Each row was made from one walk, in order. Every step used is in the known rows, and no mark comes twice. Write each row's walk.
In the rows, zero is written as 100.
Known rows:
vemiz > gatap > bira: 72; 98; 99; 114; 58; 64; 106; 92; 100; 102; 101; 101; 73; 102; 86; 84; 92; 98; 117; 105; 88; 90; 136
bira > rutol: 104; 29; 102; 83; 82; 152; 108; 77; 92; 70; 93; 67; 86; 117; 108; 95; 103; 92; 84; 94; 101; 103; 126
mozi > gatap > bira > nuzi: 76; 99; 100; 84; 65; 86; 88; 91; 123; 89; 103; 91; 44; 88; 70; 104; 109; 105; 121; 91; 69; 99; 117
melirep > bira > peli > vemiz > gatap: 125; 115; 102; 90; 72; 48; 95; 100; 108; 102; 95; 100; 96; 102; 93; 83; 93; 97; 97; 105; 107; 120; 95
melirep > zesu > togi: 65; 109; 96; 108; 140; 118; 97; 100; 102; 114; 118; 90; 144; 97; 106; 93; 110; 89; 81; 102; 110; 111; 118
melirep > zesu > togi > bira > nuzi: 67; 117; 98; 105; 142; 106; 95; 95; 114; 134; 108; 90; 131; 83; 107; 90; 115; 88; 87; 93; 104; 101; 113
bira > peli > vemiz: 116; 125; 101; 96; 89; 114; 98; 104; 108; 93; 85; 115; 119; 102; 101; 93; 95; 95; 99; 100; 107; 91; 54
bira > peli: 119; 125; 98; 85; 84; 132; 94; 100; 111; 93; 89; 98; 86; 106; 107; 103; 103; 100; 83; 96; 102; 91; 69
gatap > bira > peli > vemiz > melirep > zesu: 108; 141; 95; 98; 114; 64; 105; 105; 95; 73; 90; 123; 98; 95; 92; 120; 91; 101; 107; 90; 110; 74; 87
nuzi > bira > rutol: 107; 50; 106; 33; 77; 151; 96; 77; 81; 70; 116; 63; 79; 125; 95; 115; 106; 100; 102; 85; 90; 101; 124
vemiz > melirep > zesu > togi > bira: 69; 103; 96; 133; 163; 99; 105; 103; 90; 117; 106; 95; 111; 93; 111; 113; 94; 102; 79; 101; 108; 108; 121
zesu > melirep: 116; 30; 100; 106; 94; 145; 102; 103; 82; 111; 119; 90; 83; 109; 109; 98; 133; 121; 93; 117; 80; 118; 111
vemiz > gatap > bira > rutol: 67; 80; 100; 105; 57; 72; 109; 86; 97; 88; 98; 90; 82; 105; 89; 77; 92; 95; 113; 100; 94; 86; 144
zesu > melirep > bira: 137; 31; 101; 95; 88; 106; 99; 103; 83; 110; 123; 86; 73; 107; 105; 96; 133; 122; 89; 117; 84; 134; 123
gatap > bira > rutol: 122; 71; 100; 78; 75; 107; 109; 85; 90; 58; 96; 89; 67; 107; 97; 115; 103; 97; 103; 85; 99; 81; 129
peli > vemiz: 109; 63; 103; 114; 91; 110; 108; 97; 96; 98; 94; 113; 116; 106; 96; 98; 93; 89; 114; 113; 98; 112; 88
gatap > bira: 132; 95; 98; 90; 76; 98; 105; 95; 98; 77; 100; 104; 57; 102; 93; 125; 104; 102; 107; 94; 90; 87; 117
melirep > bira: 144; 72; 101; 87; 74; 80; 97; 91; 102; 99; 106; 81; 60; 107; 100; 106; 103; 100; 85; 107; 96; 135; 126
peli > vemiz > melirep > zesu > togi: 73; 91; 101; 136; 148; 86; 110; 105; 83; 104; 102; 117; 154; 100; 100; 105; 83; 92; 101; 109; 110; 112; 97
vemiz > melirep > zesu > togi: 63; 106; 96; 131; 164; 101; 106; 101; 82; 106; 112; 94; 126; 102; 110; 119; 90; 100; 74; 100; 109; 111; 120
zesu > togi > bira > peli: 129; 154; 109; 96; 82; 137; 89; 115; 129; 136; 104; 100; 129; 82; 112; 79; 120; 95; 101; 91; 101; 90; 79
nuzi > bira > peli > vemiz > melirep: 110; 124; 105; 49; 97; 116; 93; 98; 85; 87; 109; 98; 100; 116; 91; 122; 94; 107; 110; 87; 95; 92; 76
mozi > togi > bira > rutol: 84; 50; 81; 99; 87; 134; 82; 98; 122; 111; 95; 80; 118; 102; 143; 100; 116; 106; 102; 111; 96; 97; 119
togi > bira: 134; 60; 101; 103; 83; 129; 99; 96; 128; 125; 85; 90; 28; 83; 106; 94; 114; 102; 107; 105; 89; 102; 109

Write each row's walk:
96; 123; 105; 47; 75; 107; 90; 96; 93; 94; 110; 98; 105; 115; 86; 101; 97; 102; 119; 92; 93; 91; 81
nuzi > bira > peli > vemiz > gatap
111; 70; 103; 126; 116; 67; 111; 99; 82; 96; 97; 112; 114; 106; 96; 110; 79; 97; 104; 111; 104; 122; 101
peli > vemiz > melirep > bira
88; 131; 101; 104; 79; 91; 99; 104; 109; 103; 85; 116; 125; 101; 96; 76; 90; 93; 107; 103; 107; 89; 65
bira > peli > vemiz > gatap
86; 84; 98; 90; 64; 97; 89; 102; 123; 80; 107; 93; 39; 88; 69; 100; 110; 108; 125; 105; 79; 107; 124
mozi > gatap > bira
90; 149; 100; 111; 127; 97; 99; 112; 98; 100; 92; 118; 152; 99; 104; 99; 89; 94; 92; 97; 118; 91; 59
bira > peli > vemiz > melirep > zesu > togi
138; 62; 101; 88; 87; 104; 95; 108; 87; 109; 119; 90; 81; 105; 108; 92; 132; 124; 86; 112; 90; 124; 103
zesu > melirep > bira > peli
90; 129; 97; 110; 127; 93; 102; 106; 96; 92; 85; 116; 124; 101; 103; 103; 86; 98; 90; 100; 116; 92; 61
bira > peli > vemiz > melirep > zesu
74; 125; 99; 105; 58; 62; 102; 97; 104; 100; 96; 106; 83; 99; 88; 81; 92; 100; 113; 100; 94; 81; 116
vemiz > gatap > bira > peli
107; 129; 100; 107; 108; 103; 101; 107; 99; 92; 84; 117; 119; 104; 103; 105; 86; 99; 94; 98; 109; 91; 57
bira > peli > vemiz > melirep
64; 75; 92; 130; 163; 97; 110; 94; 79; 97; 102; 93; 86; 106; 108; 127; 85; 103; 73; 104; 105; 113; 130
vemiz > melirep > zesu
131; 138; 99; 87; 80; 81; 103; 104; 104; 73; 90; 122; 89; 97; 91; 115; 98; 98; 114; 90; 102; 72; 81
gatap > bira > peli > vemiz
121; 108; 100; 109; 117; 74; 102; 100; 87; 94; 97; 93; 73; 108; 106; 125; 85; 110; 73; 97; 103; 117; 108
vemiz > melirep > bira > peli
71; 123; 96; 127; 162; 97; 102; 107; 93; 114; 102; 98; 116; 92; 111; 114; 93; 101; 77; 96; 112; 101; 107
vemiz > melirep > zesu > togi > bira > peli
92; 123; 101; 54; 116; 108; 93; 97; 85; 87; 111; 98; 107; 113; 91; 119; 94; 105; 107; 89; 101; 93; 83
nuzi > bira > peli > vemiz > melirep > zesu
79; 91; 101; 137; 147; 83; 110; 106; 93; 113; 96; 117; 141; 91; 100; 99; 87; 93; 106; 109; 112; 109; 95
peli > vemiz > melirep > zesu > togi > bira
111; 105; 98; 110; 119; 95; 99; 107; 123; 121; 76; 109; 70; 75; 106; 88; 101; 101; 107; 101; 109; 88; 78
togi > bira > peli > vemiz > melirep > zesu
108; 156; 110; 107; 77; 113; 91; 117; 129; 141; 103; 108; 149; 80; 105; 64; 112; 91; 114; 96; 103; 89; 79
zesu > togi > bira > peli > vemiz > gatap
121; 153; 110; 110; 99; 120; 93; 118; 120; 134; 103; 109; 145; 81; 109; 84; 110; 95; 107; 91; 105; 90; 73
zesu > togi > bira > peli > vemiz > melirep
79; 86; 103; 124; 75; 58; 112; 98; 95; 100; 94; 121; 120; 100; 84; 79; 85; 90; 132; 113; 96; 97; 106
peli > vemiz > gatap > bira
